Known rows, with every step that occurs:
padamik vutaso lidudoz vibov lenap lefe vivozu misev: [-.23 -.47 .31 -.13 -.05 .26 -.11 .15 .25 .01 -.21 -.18 .04 .20 -.26 .09 .04 .17 -.25 .19 -.23 .52 .32 .00 -.16]
zalekeg vibov lidudoz vutaso: [.02 -.08 .19 -.05 -.09 .08 -.08 .23 .13 .10 -.04 -.06 -.08 .11 .06 -.29 -.01 .19 -.01 .23 -.06 -.17 .03 -.03 .02]
vivozu misev lenap: [-.02 -.13 .12 -.27 .18 -.17 -.20 .14 -.10 .01 .07 -.07 -.14 .01 -.07 .09 .04 .04 -.24 -.26 -.11 .05 -.20 .12 -.04]
padamik vutaso lidudoz: [-.06 -.19 .09 -.10 -.05 .03 .10 .04 -.02 .02 .07 -.10 .23 .05 -.20 .09 .11 -.06 -.01 .14 .07 -.01 .31 -.06 -.08]
pigaf zalekeg vibov lenap misev vivozu lefe: [-.31 -.36 .10 -.20 .05 .22 -.13 .33 -.01 .32 -.14 -.40 -.54 .47 .09 -.01 .07 .34 -.32 -.02 -.12 .50 .11 -.15 -.34]
lefe lenap: [-.04 -.16 -.02 .03 .03 -.01 -.14 .17 .07 .03 -.05 .00 .15 -.09 -.01 .07 -.10 -.08 -.07 .01 .03 .08 -.03 -.04 .00]
misev vivozu lefe lenap vibov: [-.18 -.29 .12 -.22 .16 -.04 -.15 .43 -.07 .23 -.03 -.09 .07 .14 .03 -.01 -.14 -.12 -.31 -.09 -.04 .39 .04 -.08 -.15]
pigaf zalekeg vibov lenap misev: [-.33 -.37 .14 .06 -.05 .11 -.12 .12 .16 .17 -.21 -.33 -.52 .33 .04 .02 .08 .32 -.03 .10 .00 .33 .07 -.13 -.19]
zalekeg vibov lidudoz vutaso padamik: [.09 -.26 .14 -.08 -.14 .21 .09 .20 .14 .17 -.12 -.21 -.05 .08 -.04 -.34 .10 .15 -.06 .17 -.06 -.38 .03 .00 -.06]
vibov lidudoz vutaso padamik: [.08 -.23 .11 -.03 -.11 .30 .09 .10 .03 .04 -.08 -.16 .17 -.03 -.09 -.33 .02 .05 -.09 .12 -.08 -.20 .11 .03 -.05]
vivozu lefe: [-.02 .04 -.08 -.09 .02 .08 .01 .15 -.08 .06 -.03 -.13 .07 .03 -.07 -.01 -.02 .06 -.19 -.03 -.07 .16 .07 .04 -.18]
misev vivozu lefe lenap: [-.04 -.13 -.04 -.23 .14 .08 -.16 .40 -.10 .19 .01 -.07 .13 .06 .05 .03 -.11 -.06 -.37 -.11 -.09 .26 -.01 -.07 -.15]
misev vivozu: [.04 -.01 .05 -.18 .09 .01 -.04 .09 -.09 .09 .10 .06 -.07 .13 .12 -.03 .00 -.04 -.11 -.09 -.05 .01 -.04 -.07 .01]
zalekeg vibov lenap lefe vivozu misev: [-.18 -.36 .15 -.05 .06 .08 .00 .17 .30 .27 -.32 -.07 -.41 .27 .03 -.19 .00 .20 -.25 -.04 -.24 .28 -.11 .03 -.29]
misev vivozu lefe lenap vibov lidudoz: [-.21 -.34 .21 -.17 .08 .08 -.06 .40 -.05 .22 -.06 -.06 .20 .16 .04 -.08 -.24 -.09 -.32 .08 -.02 .53 .12 .02 -.22]
pigaf zalekeg vibov lidudoz vutaso: [-.02 -.14 .17 -.04 -.08 .15 -.15 .30 .14 .03 -.06 -.19 -.16 .22 .07 -.12 .09 .31 .08 .17 -.14 -.27 .15 -.17 -.01]
vibov lenap lefe vivozu: [-.22 -.37 .09 .13 -.04 .20 -.05 .03 .33 .17 -.23 -.03 -.12 .14 .02 -.08 -.09 .04 -.11 .06 -.17 .34 .00 -.05 -.18]
pigaf zalekeg: [-.05 -.05 -.02 .02 .00 .08 -.05 .06 .01 -.06 -.03 -.14 -.09 .12 .02 .18 .09 .12 .09 -.05 -.08 -.10 .12 -.13 -.04]
lenap lefe vivozu misev: [.02 -.29 .06 -.04 .21 .08 .03 .11 .10 .08 -.23 .00 -.06 .14 .00 -.11 -.02 .04 -.17 -.15 -.30 .16 -.07 .05 -.19]
zalekeg vibov: [.00 -.03 .04 -.05 -.04 -.09 .00 .11 .11 .13 -.05 -.04 -.22 .09 .05 -.03 .08 .09 .02 .06 .03 -.17 -.08 -.04 -.03]
vivozu misev lenap lefe: [-.16 -.24 .08 -.13 .19 -.06 -.17 .12 -.03 -.01 -.10 -.16 -.22 .08 -.10 .03 -.02 .03 -.27 -.16 -.13 .09 -.31 .15 -.11]
misev vivozu lefe lenap vibov lidudoz vutaso padamik: [-.08 -.51 .21 -.26 .06 .27 -.06 .52 -.04 .27 -.12 -.26 .24 .12 -.07 -.33 -.11 -.06 -.41 .02 -.13 .17 .14 -.03 -.20]
vutaso lidudoz vibov: [.04 -.11 .12 .01 -.13 .16 -.03 -.02 .13 -.17 -.03 -.16 .10 .04 -.13 .27 .03 .08 .07 .14 -.02 .02 .22 .03 .14]

Rows:
[-.15 -.44 .22 .02 -.06 .34 -.05 .04 .33 -.02 -.31 -.17 -.08 .22 -.16 .12 -.03 .19 -.20 .06 -.29 .45 .20 .10 -.11] | vutaso lidudoz vibov lenap lefe vivozu misev
[-.05 -.40 .26 -.03 -.08 .17 .10 .12 .06 .07 -.13 -.17 .11 .06 -.11 -.36 .00 -.01 -.06 .14 -.05 -.10 .15 .03 -.04] | lenap vibov lidudoz vutaso padamik
[-.18 -.49 .21 .15 -.17 .35 -.09 .00 .45 .02 -.24 -.19 -.03 .17 -.10 .18 -.07 .14 -.05 .20 -.19 .36 .24 -.02 -.03] | vutaso lidudoz vibov lenap lefe vivozu
[.02 .04 -.02 -.26 .11 .10 -.01 .23 -.17 .17 .07 -.07 -.01 .15 .05 -.03 -.01 .02 -.29 -.13 -.11 .18 .03 -.03 -.16] | misev vivozu lefe
[-.26 -.20 .21 -.20 .00 .29 -.26 .21 -.05 .12 -.06 -.27 -.24 .25 -.01 -.01 -.10 .25 -.40 .14 -.08 .85 .11 .01 -.11] | lidudoz vibov lenap misev vivozu lefe
[-.07 -.52 .39 -.29 .11 .01 -.10 .26 -.04 .09 -.06 -.24 -.03 .07 -.20 -.26 .04 .05 -.28 -.13 -.15 -.04 -.03 .15 -.09] | vivozu misev lenap vibov lidudoz vutaso padamik
[.02 -.05 .15 -.01 -.05 .18 -.09 .12 .04 -.03 .02 -.01 .15 .01 -.01 -.28 -.07 .09 -.02 .16 -.09 -.02 .11 .00 .05] | vibov lidudoz vutaso
[-.20 -.33 .10 .01 .10 .17 -.01 .06 .19 .16 -.28 -.02 -.18 .17 -.02 -.16 -.08 .10 -.26 -.09 -.26 .44 -.02 .07 -.26] | vibov lenap lefe vivozu misev
[-.30 -.44 .37 -.23 -.08 .21 -.20 .11 .01 .07 .03 -.25 -.08 .28 -.15 .09 .03 .15 -.23 .29 .03 .67 .36 -.10 -.03] | padamik vutaso lidudoz vibov lenap misev vivozu
[-.06 -.49 .17 -.05 .14 -.05 -.25 .19 .26 .17 -.07 -.08 -.07 .08 .03 .12 -.03 -.02 -.11 -.11 -.19 .03 -.19 -.07 -.09] | misev lenap lefe vivozu
[-.17 -.37 .29 .04 .02 .04 -.21 .32 .13 .04 -.09 -.03 .24 .00 -.04 -.24 -.20 -.05 -.05 .19 -.02 .19 .13 -.02 .06] | lefe lenap vibov lidudoz vutaso
[-.23 -.24 .29 -.13 -.01 .21 -.29 .06 .04 .05 -.04 -.15 -.30 .23 .06 .00 -.08 .20 -.21 .15 -.02 .67 .04 -.03 .07] | lidudoz vibov lenap misev vivozu
[-.27 -.25 .09 -.16 .09 .23 -.07 .17 -.12 .27 -.06 -.22 -.24 .27 .02 -.18 -.10 .13 -.42 -.02 -.07 .74 .07 .01 -.27] | vibov lenap misev vivozu lefe
[-.27 -.29 .13 -.21 .06 .15 -.06 .28 -.02 .40 -.11 -.27 -.45 .37 .07 -.19 -.02 .22 -.41 .03 -.04 .59 -.01 -.02 -.31] | zalekeg vibov lenap misev vivozu lefe
[.13 -.16 .00 -.09 -.03 .19 .00 .13 .02 .03 -.05 -.18 .04 -.04 -.12 -.26 .11 .02 -.09 -.05 -.10 -.37 .03 -.06 .02] | lidudoz vutaso padamik
[-.25 -.29 .17 -.08 .07 .16 -.09 .02 -.05 .19 -.03 -.09 -.28 .26 .09 -.18 -.07 .07 -.24 .00 -.01 .59 .00 -.02 -.11] | vibov lenap misev vivozu
[-.17 -.38 -.01 .01 .15 .11 -.12 .30 -.05 .14 -.18 -.26 .12 .02 -.11 -.05 -.15 .02 -.28 .02 -.03 .53 .03 .03 -.22] | vivozu lefe lenap misev
[-.07 -.21 .06 -.22 .22 .13 -.02 .21 -.24 .21 -.02 -.20 -.10 .24 .04 -.14 -.04 .08 -.34 -.08 -.10 .48 .02 -.01 -.22] | lenap misev vivozu lefe
[.05 -.73 .46 -.31 .18 -.01 -.14 .35 .12 .22 -.08 -.15 .07 .11 -.11 -.26 .05 .04 -.26 -.23 -.31 -.01 .04 .05 -.13] | lefe vivozu misev lenap vibov lidudoz vutaso padamik
[-.22 -.40 .11 -.03 .05 .17 -.07 .24 .31 .21 -.36 -.20 -.49 .39 .07 .00 .09 .31 -.15 -.09 -.30 .18 .01 -.10 -.33] | pigaf zalekeg vibov lenap lefe vivozu misev
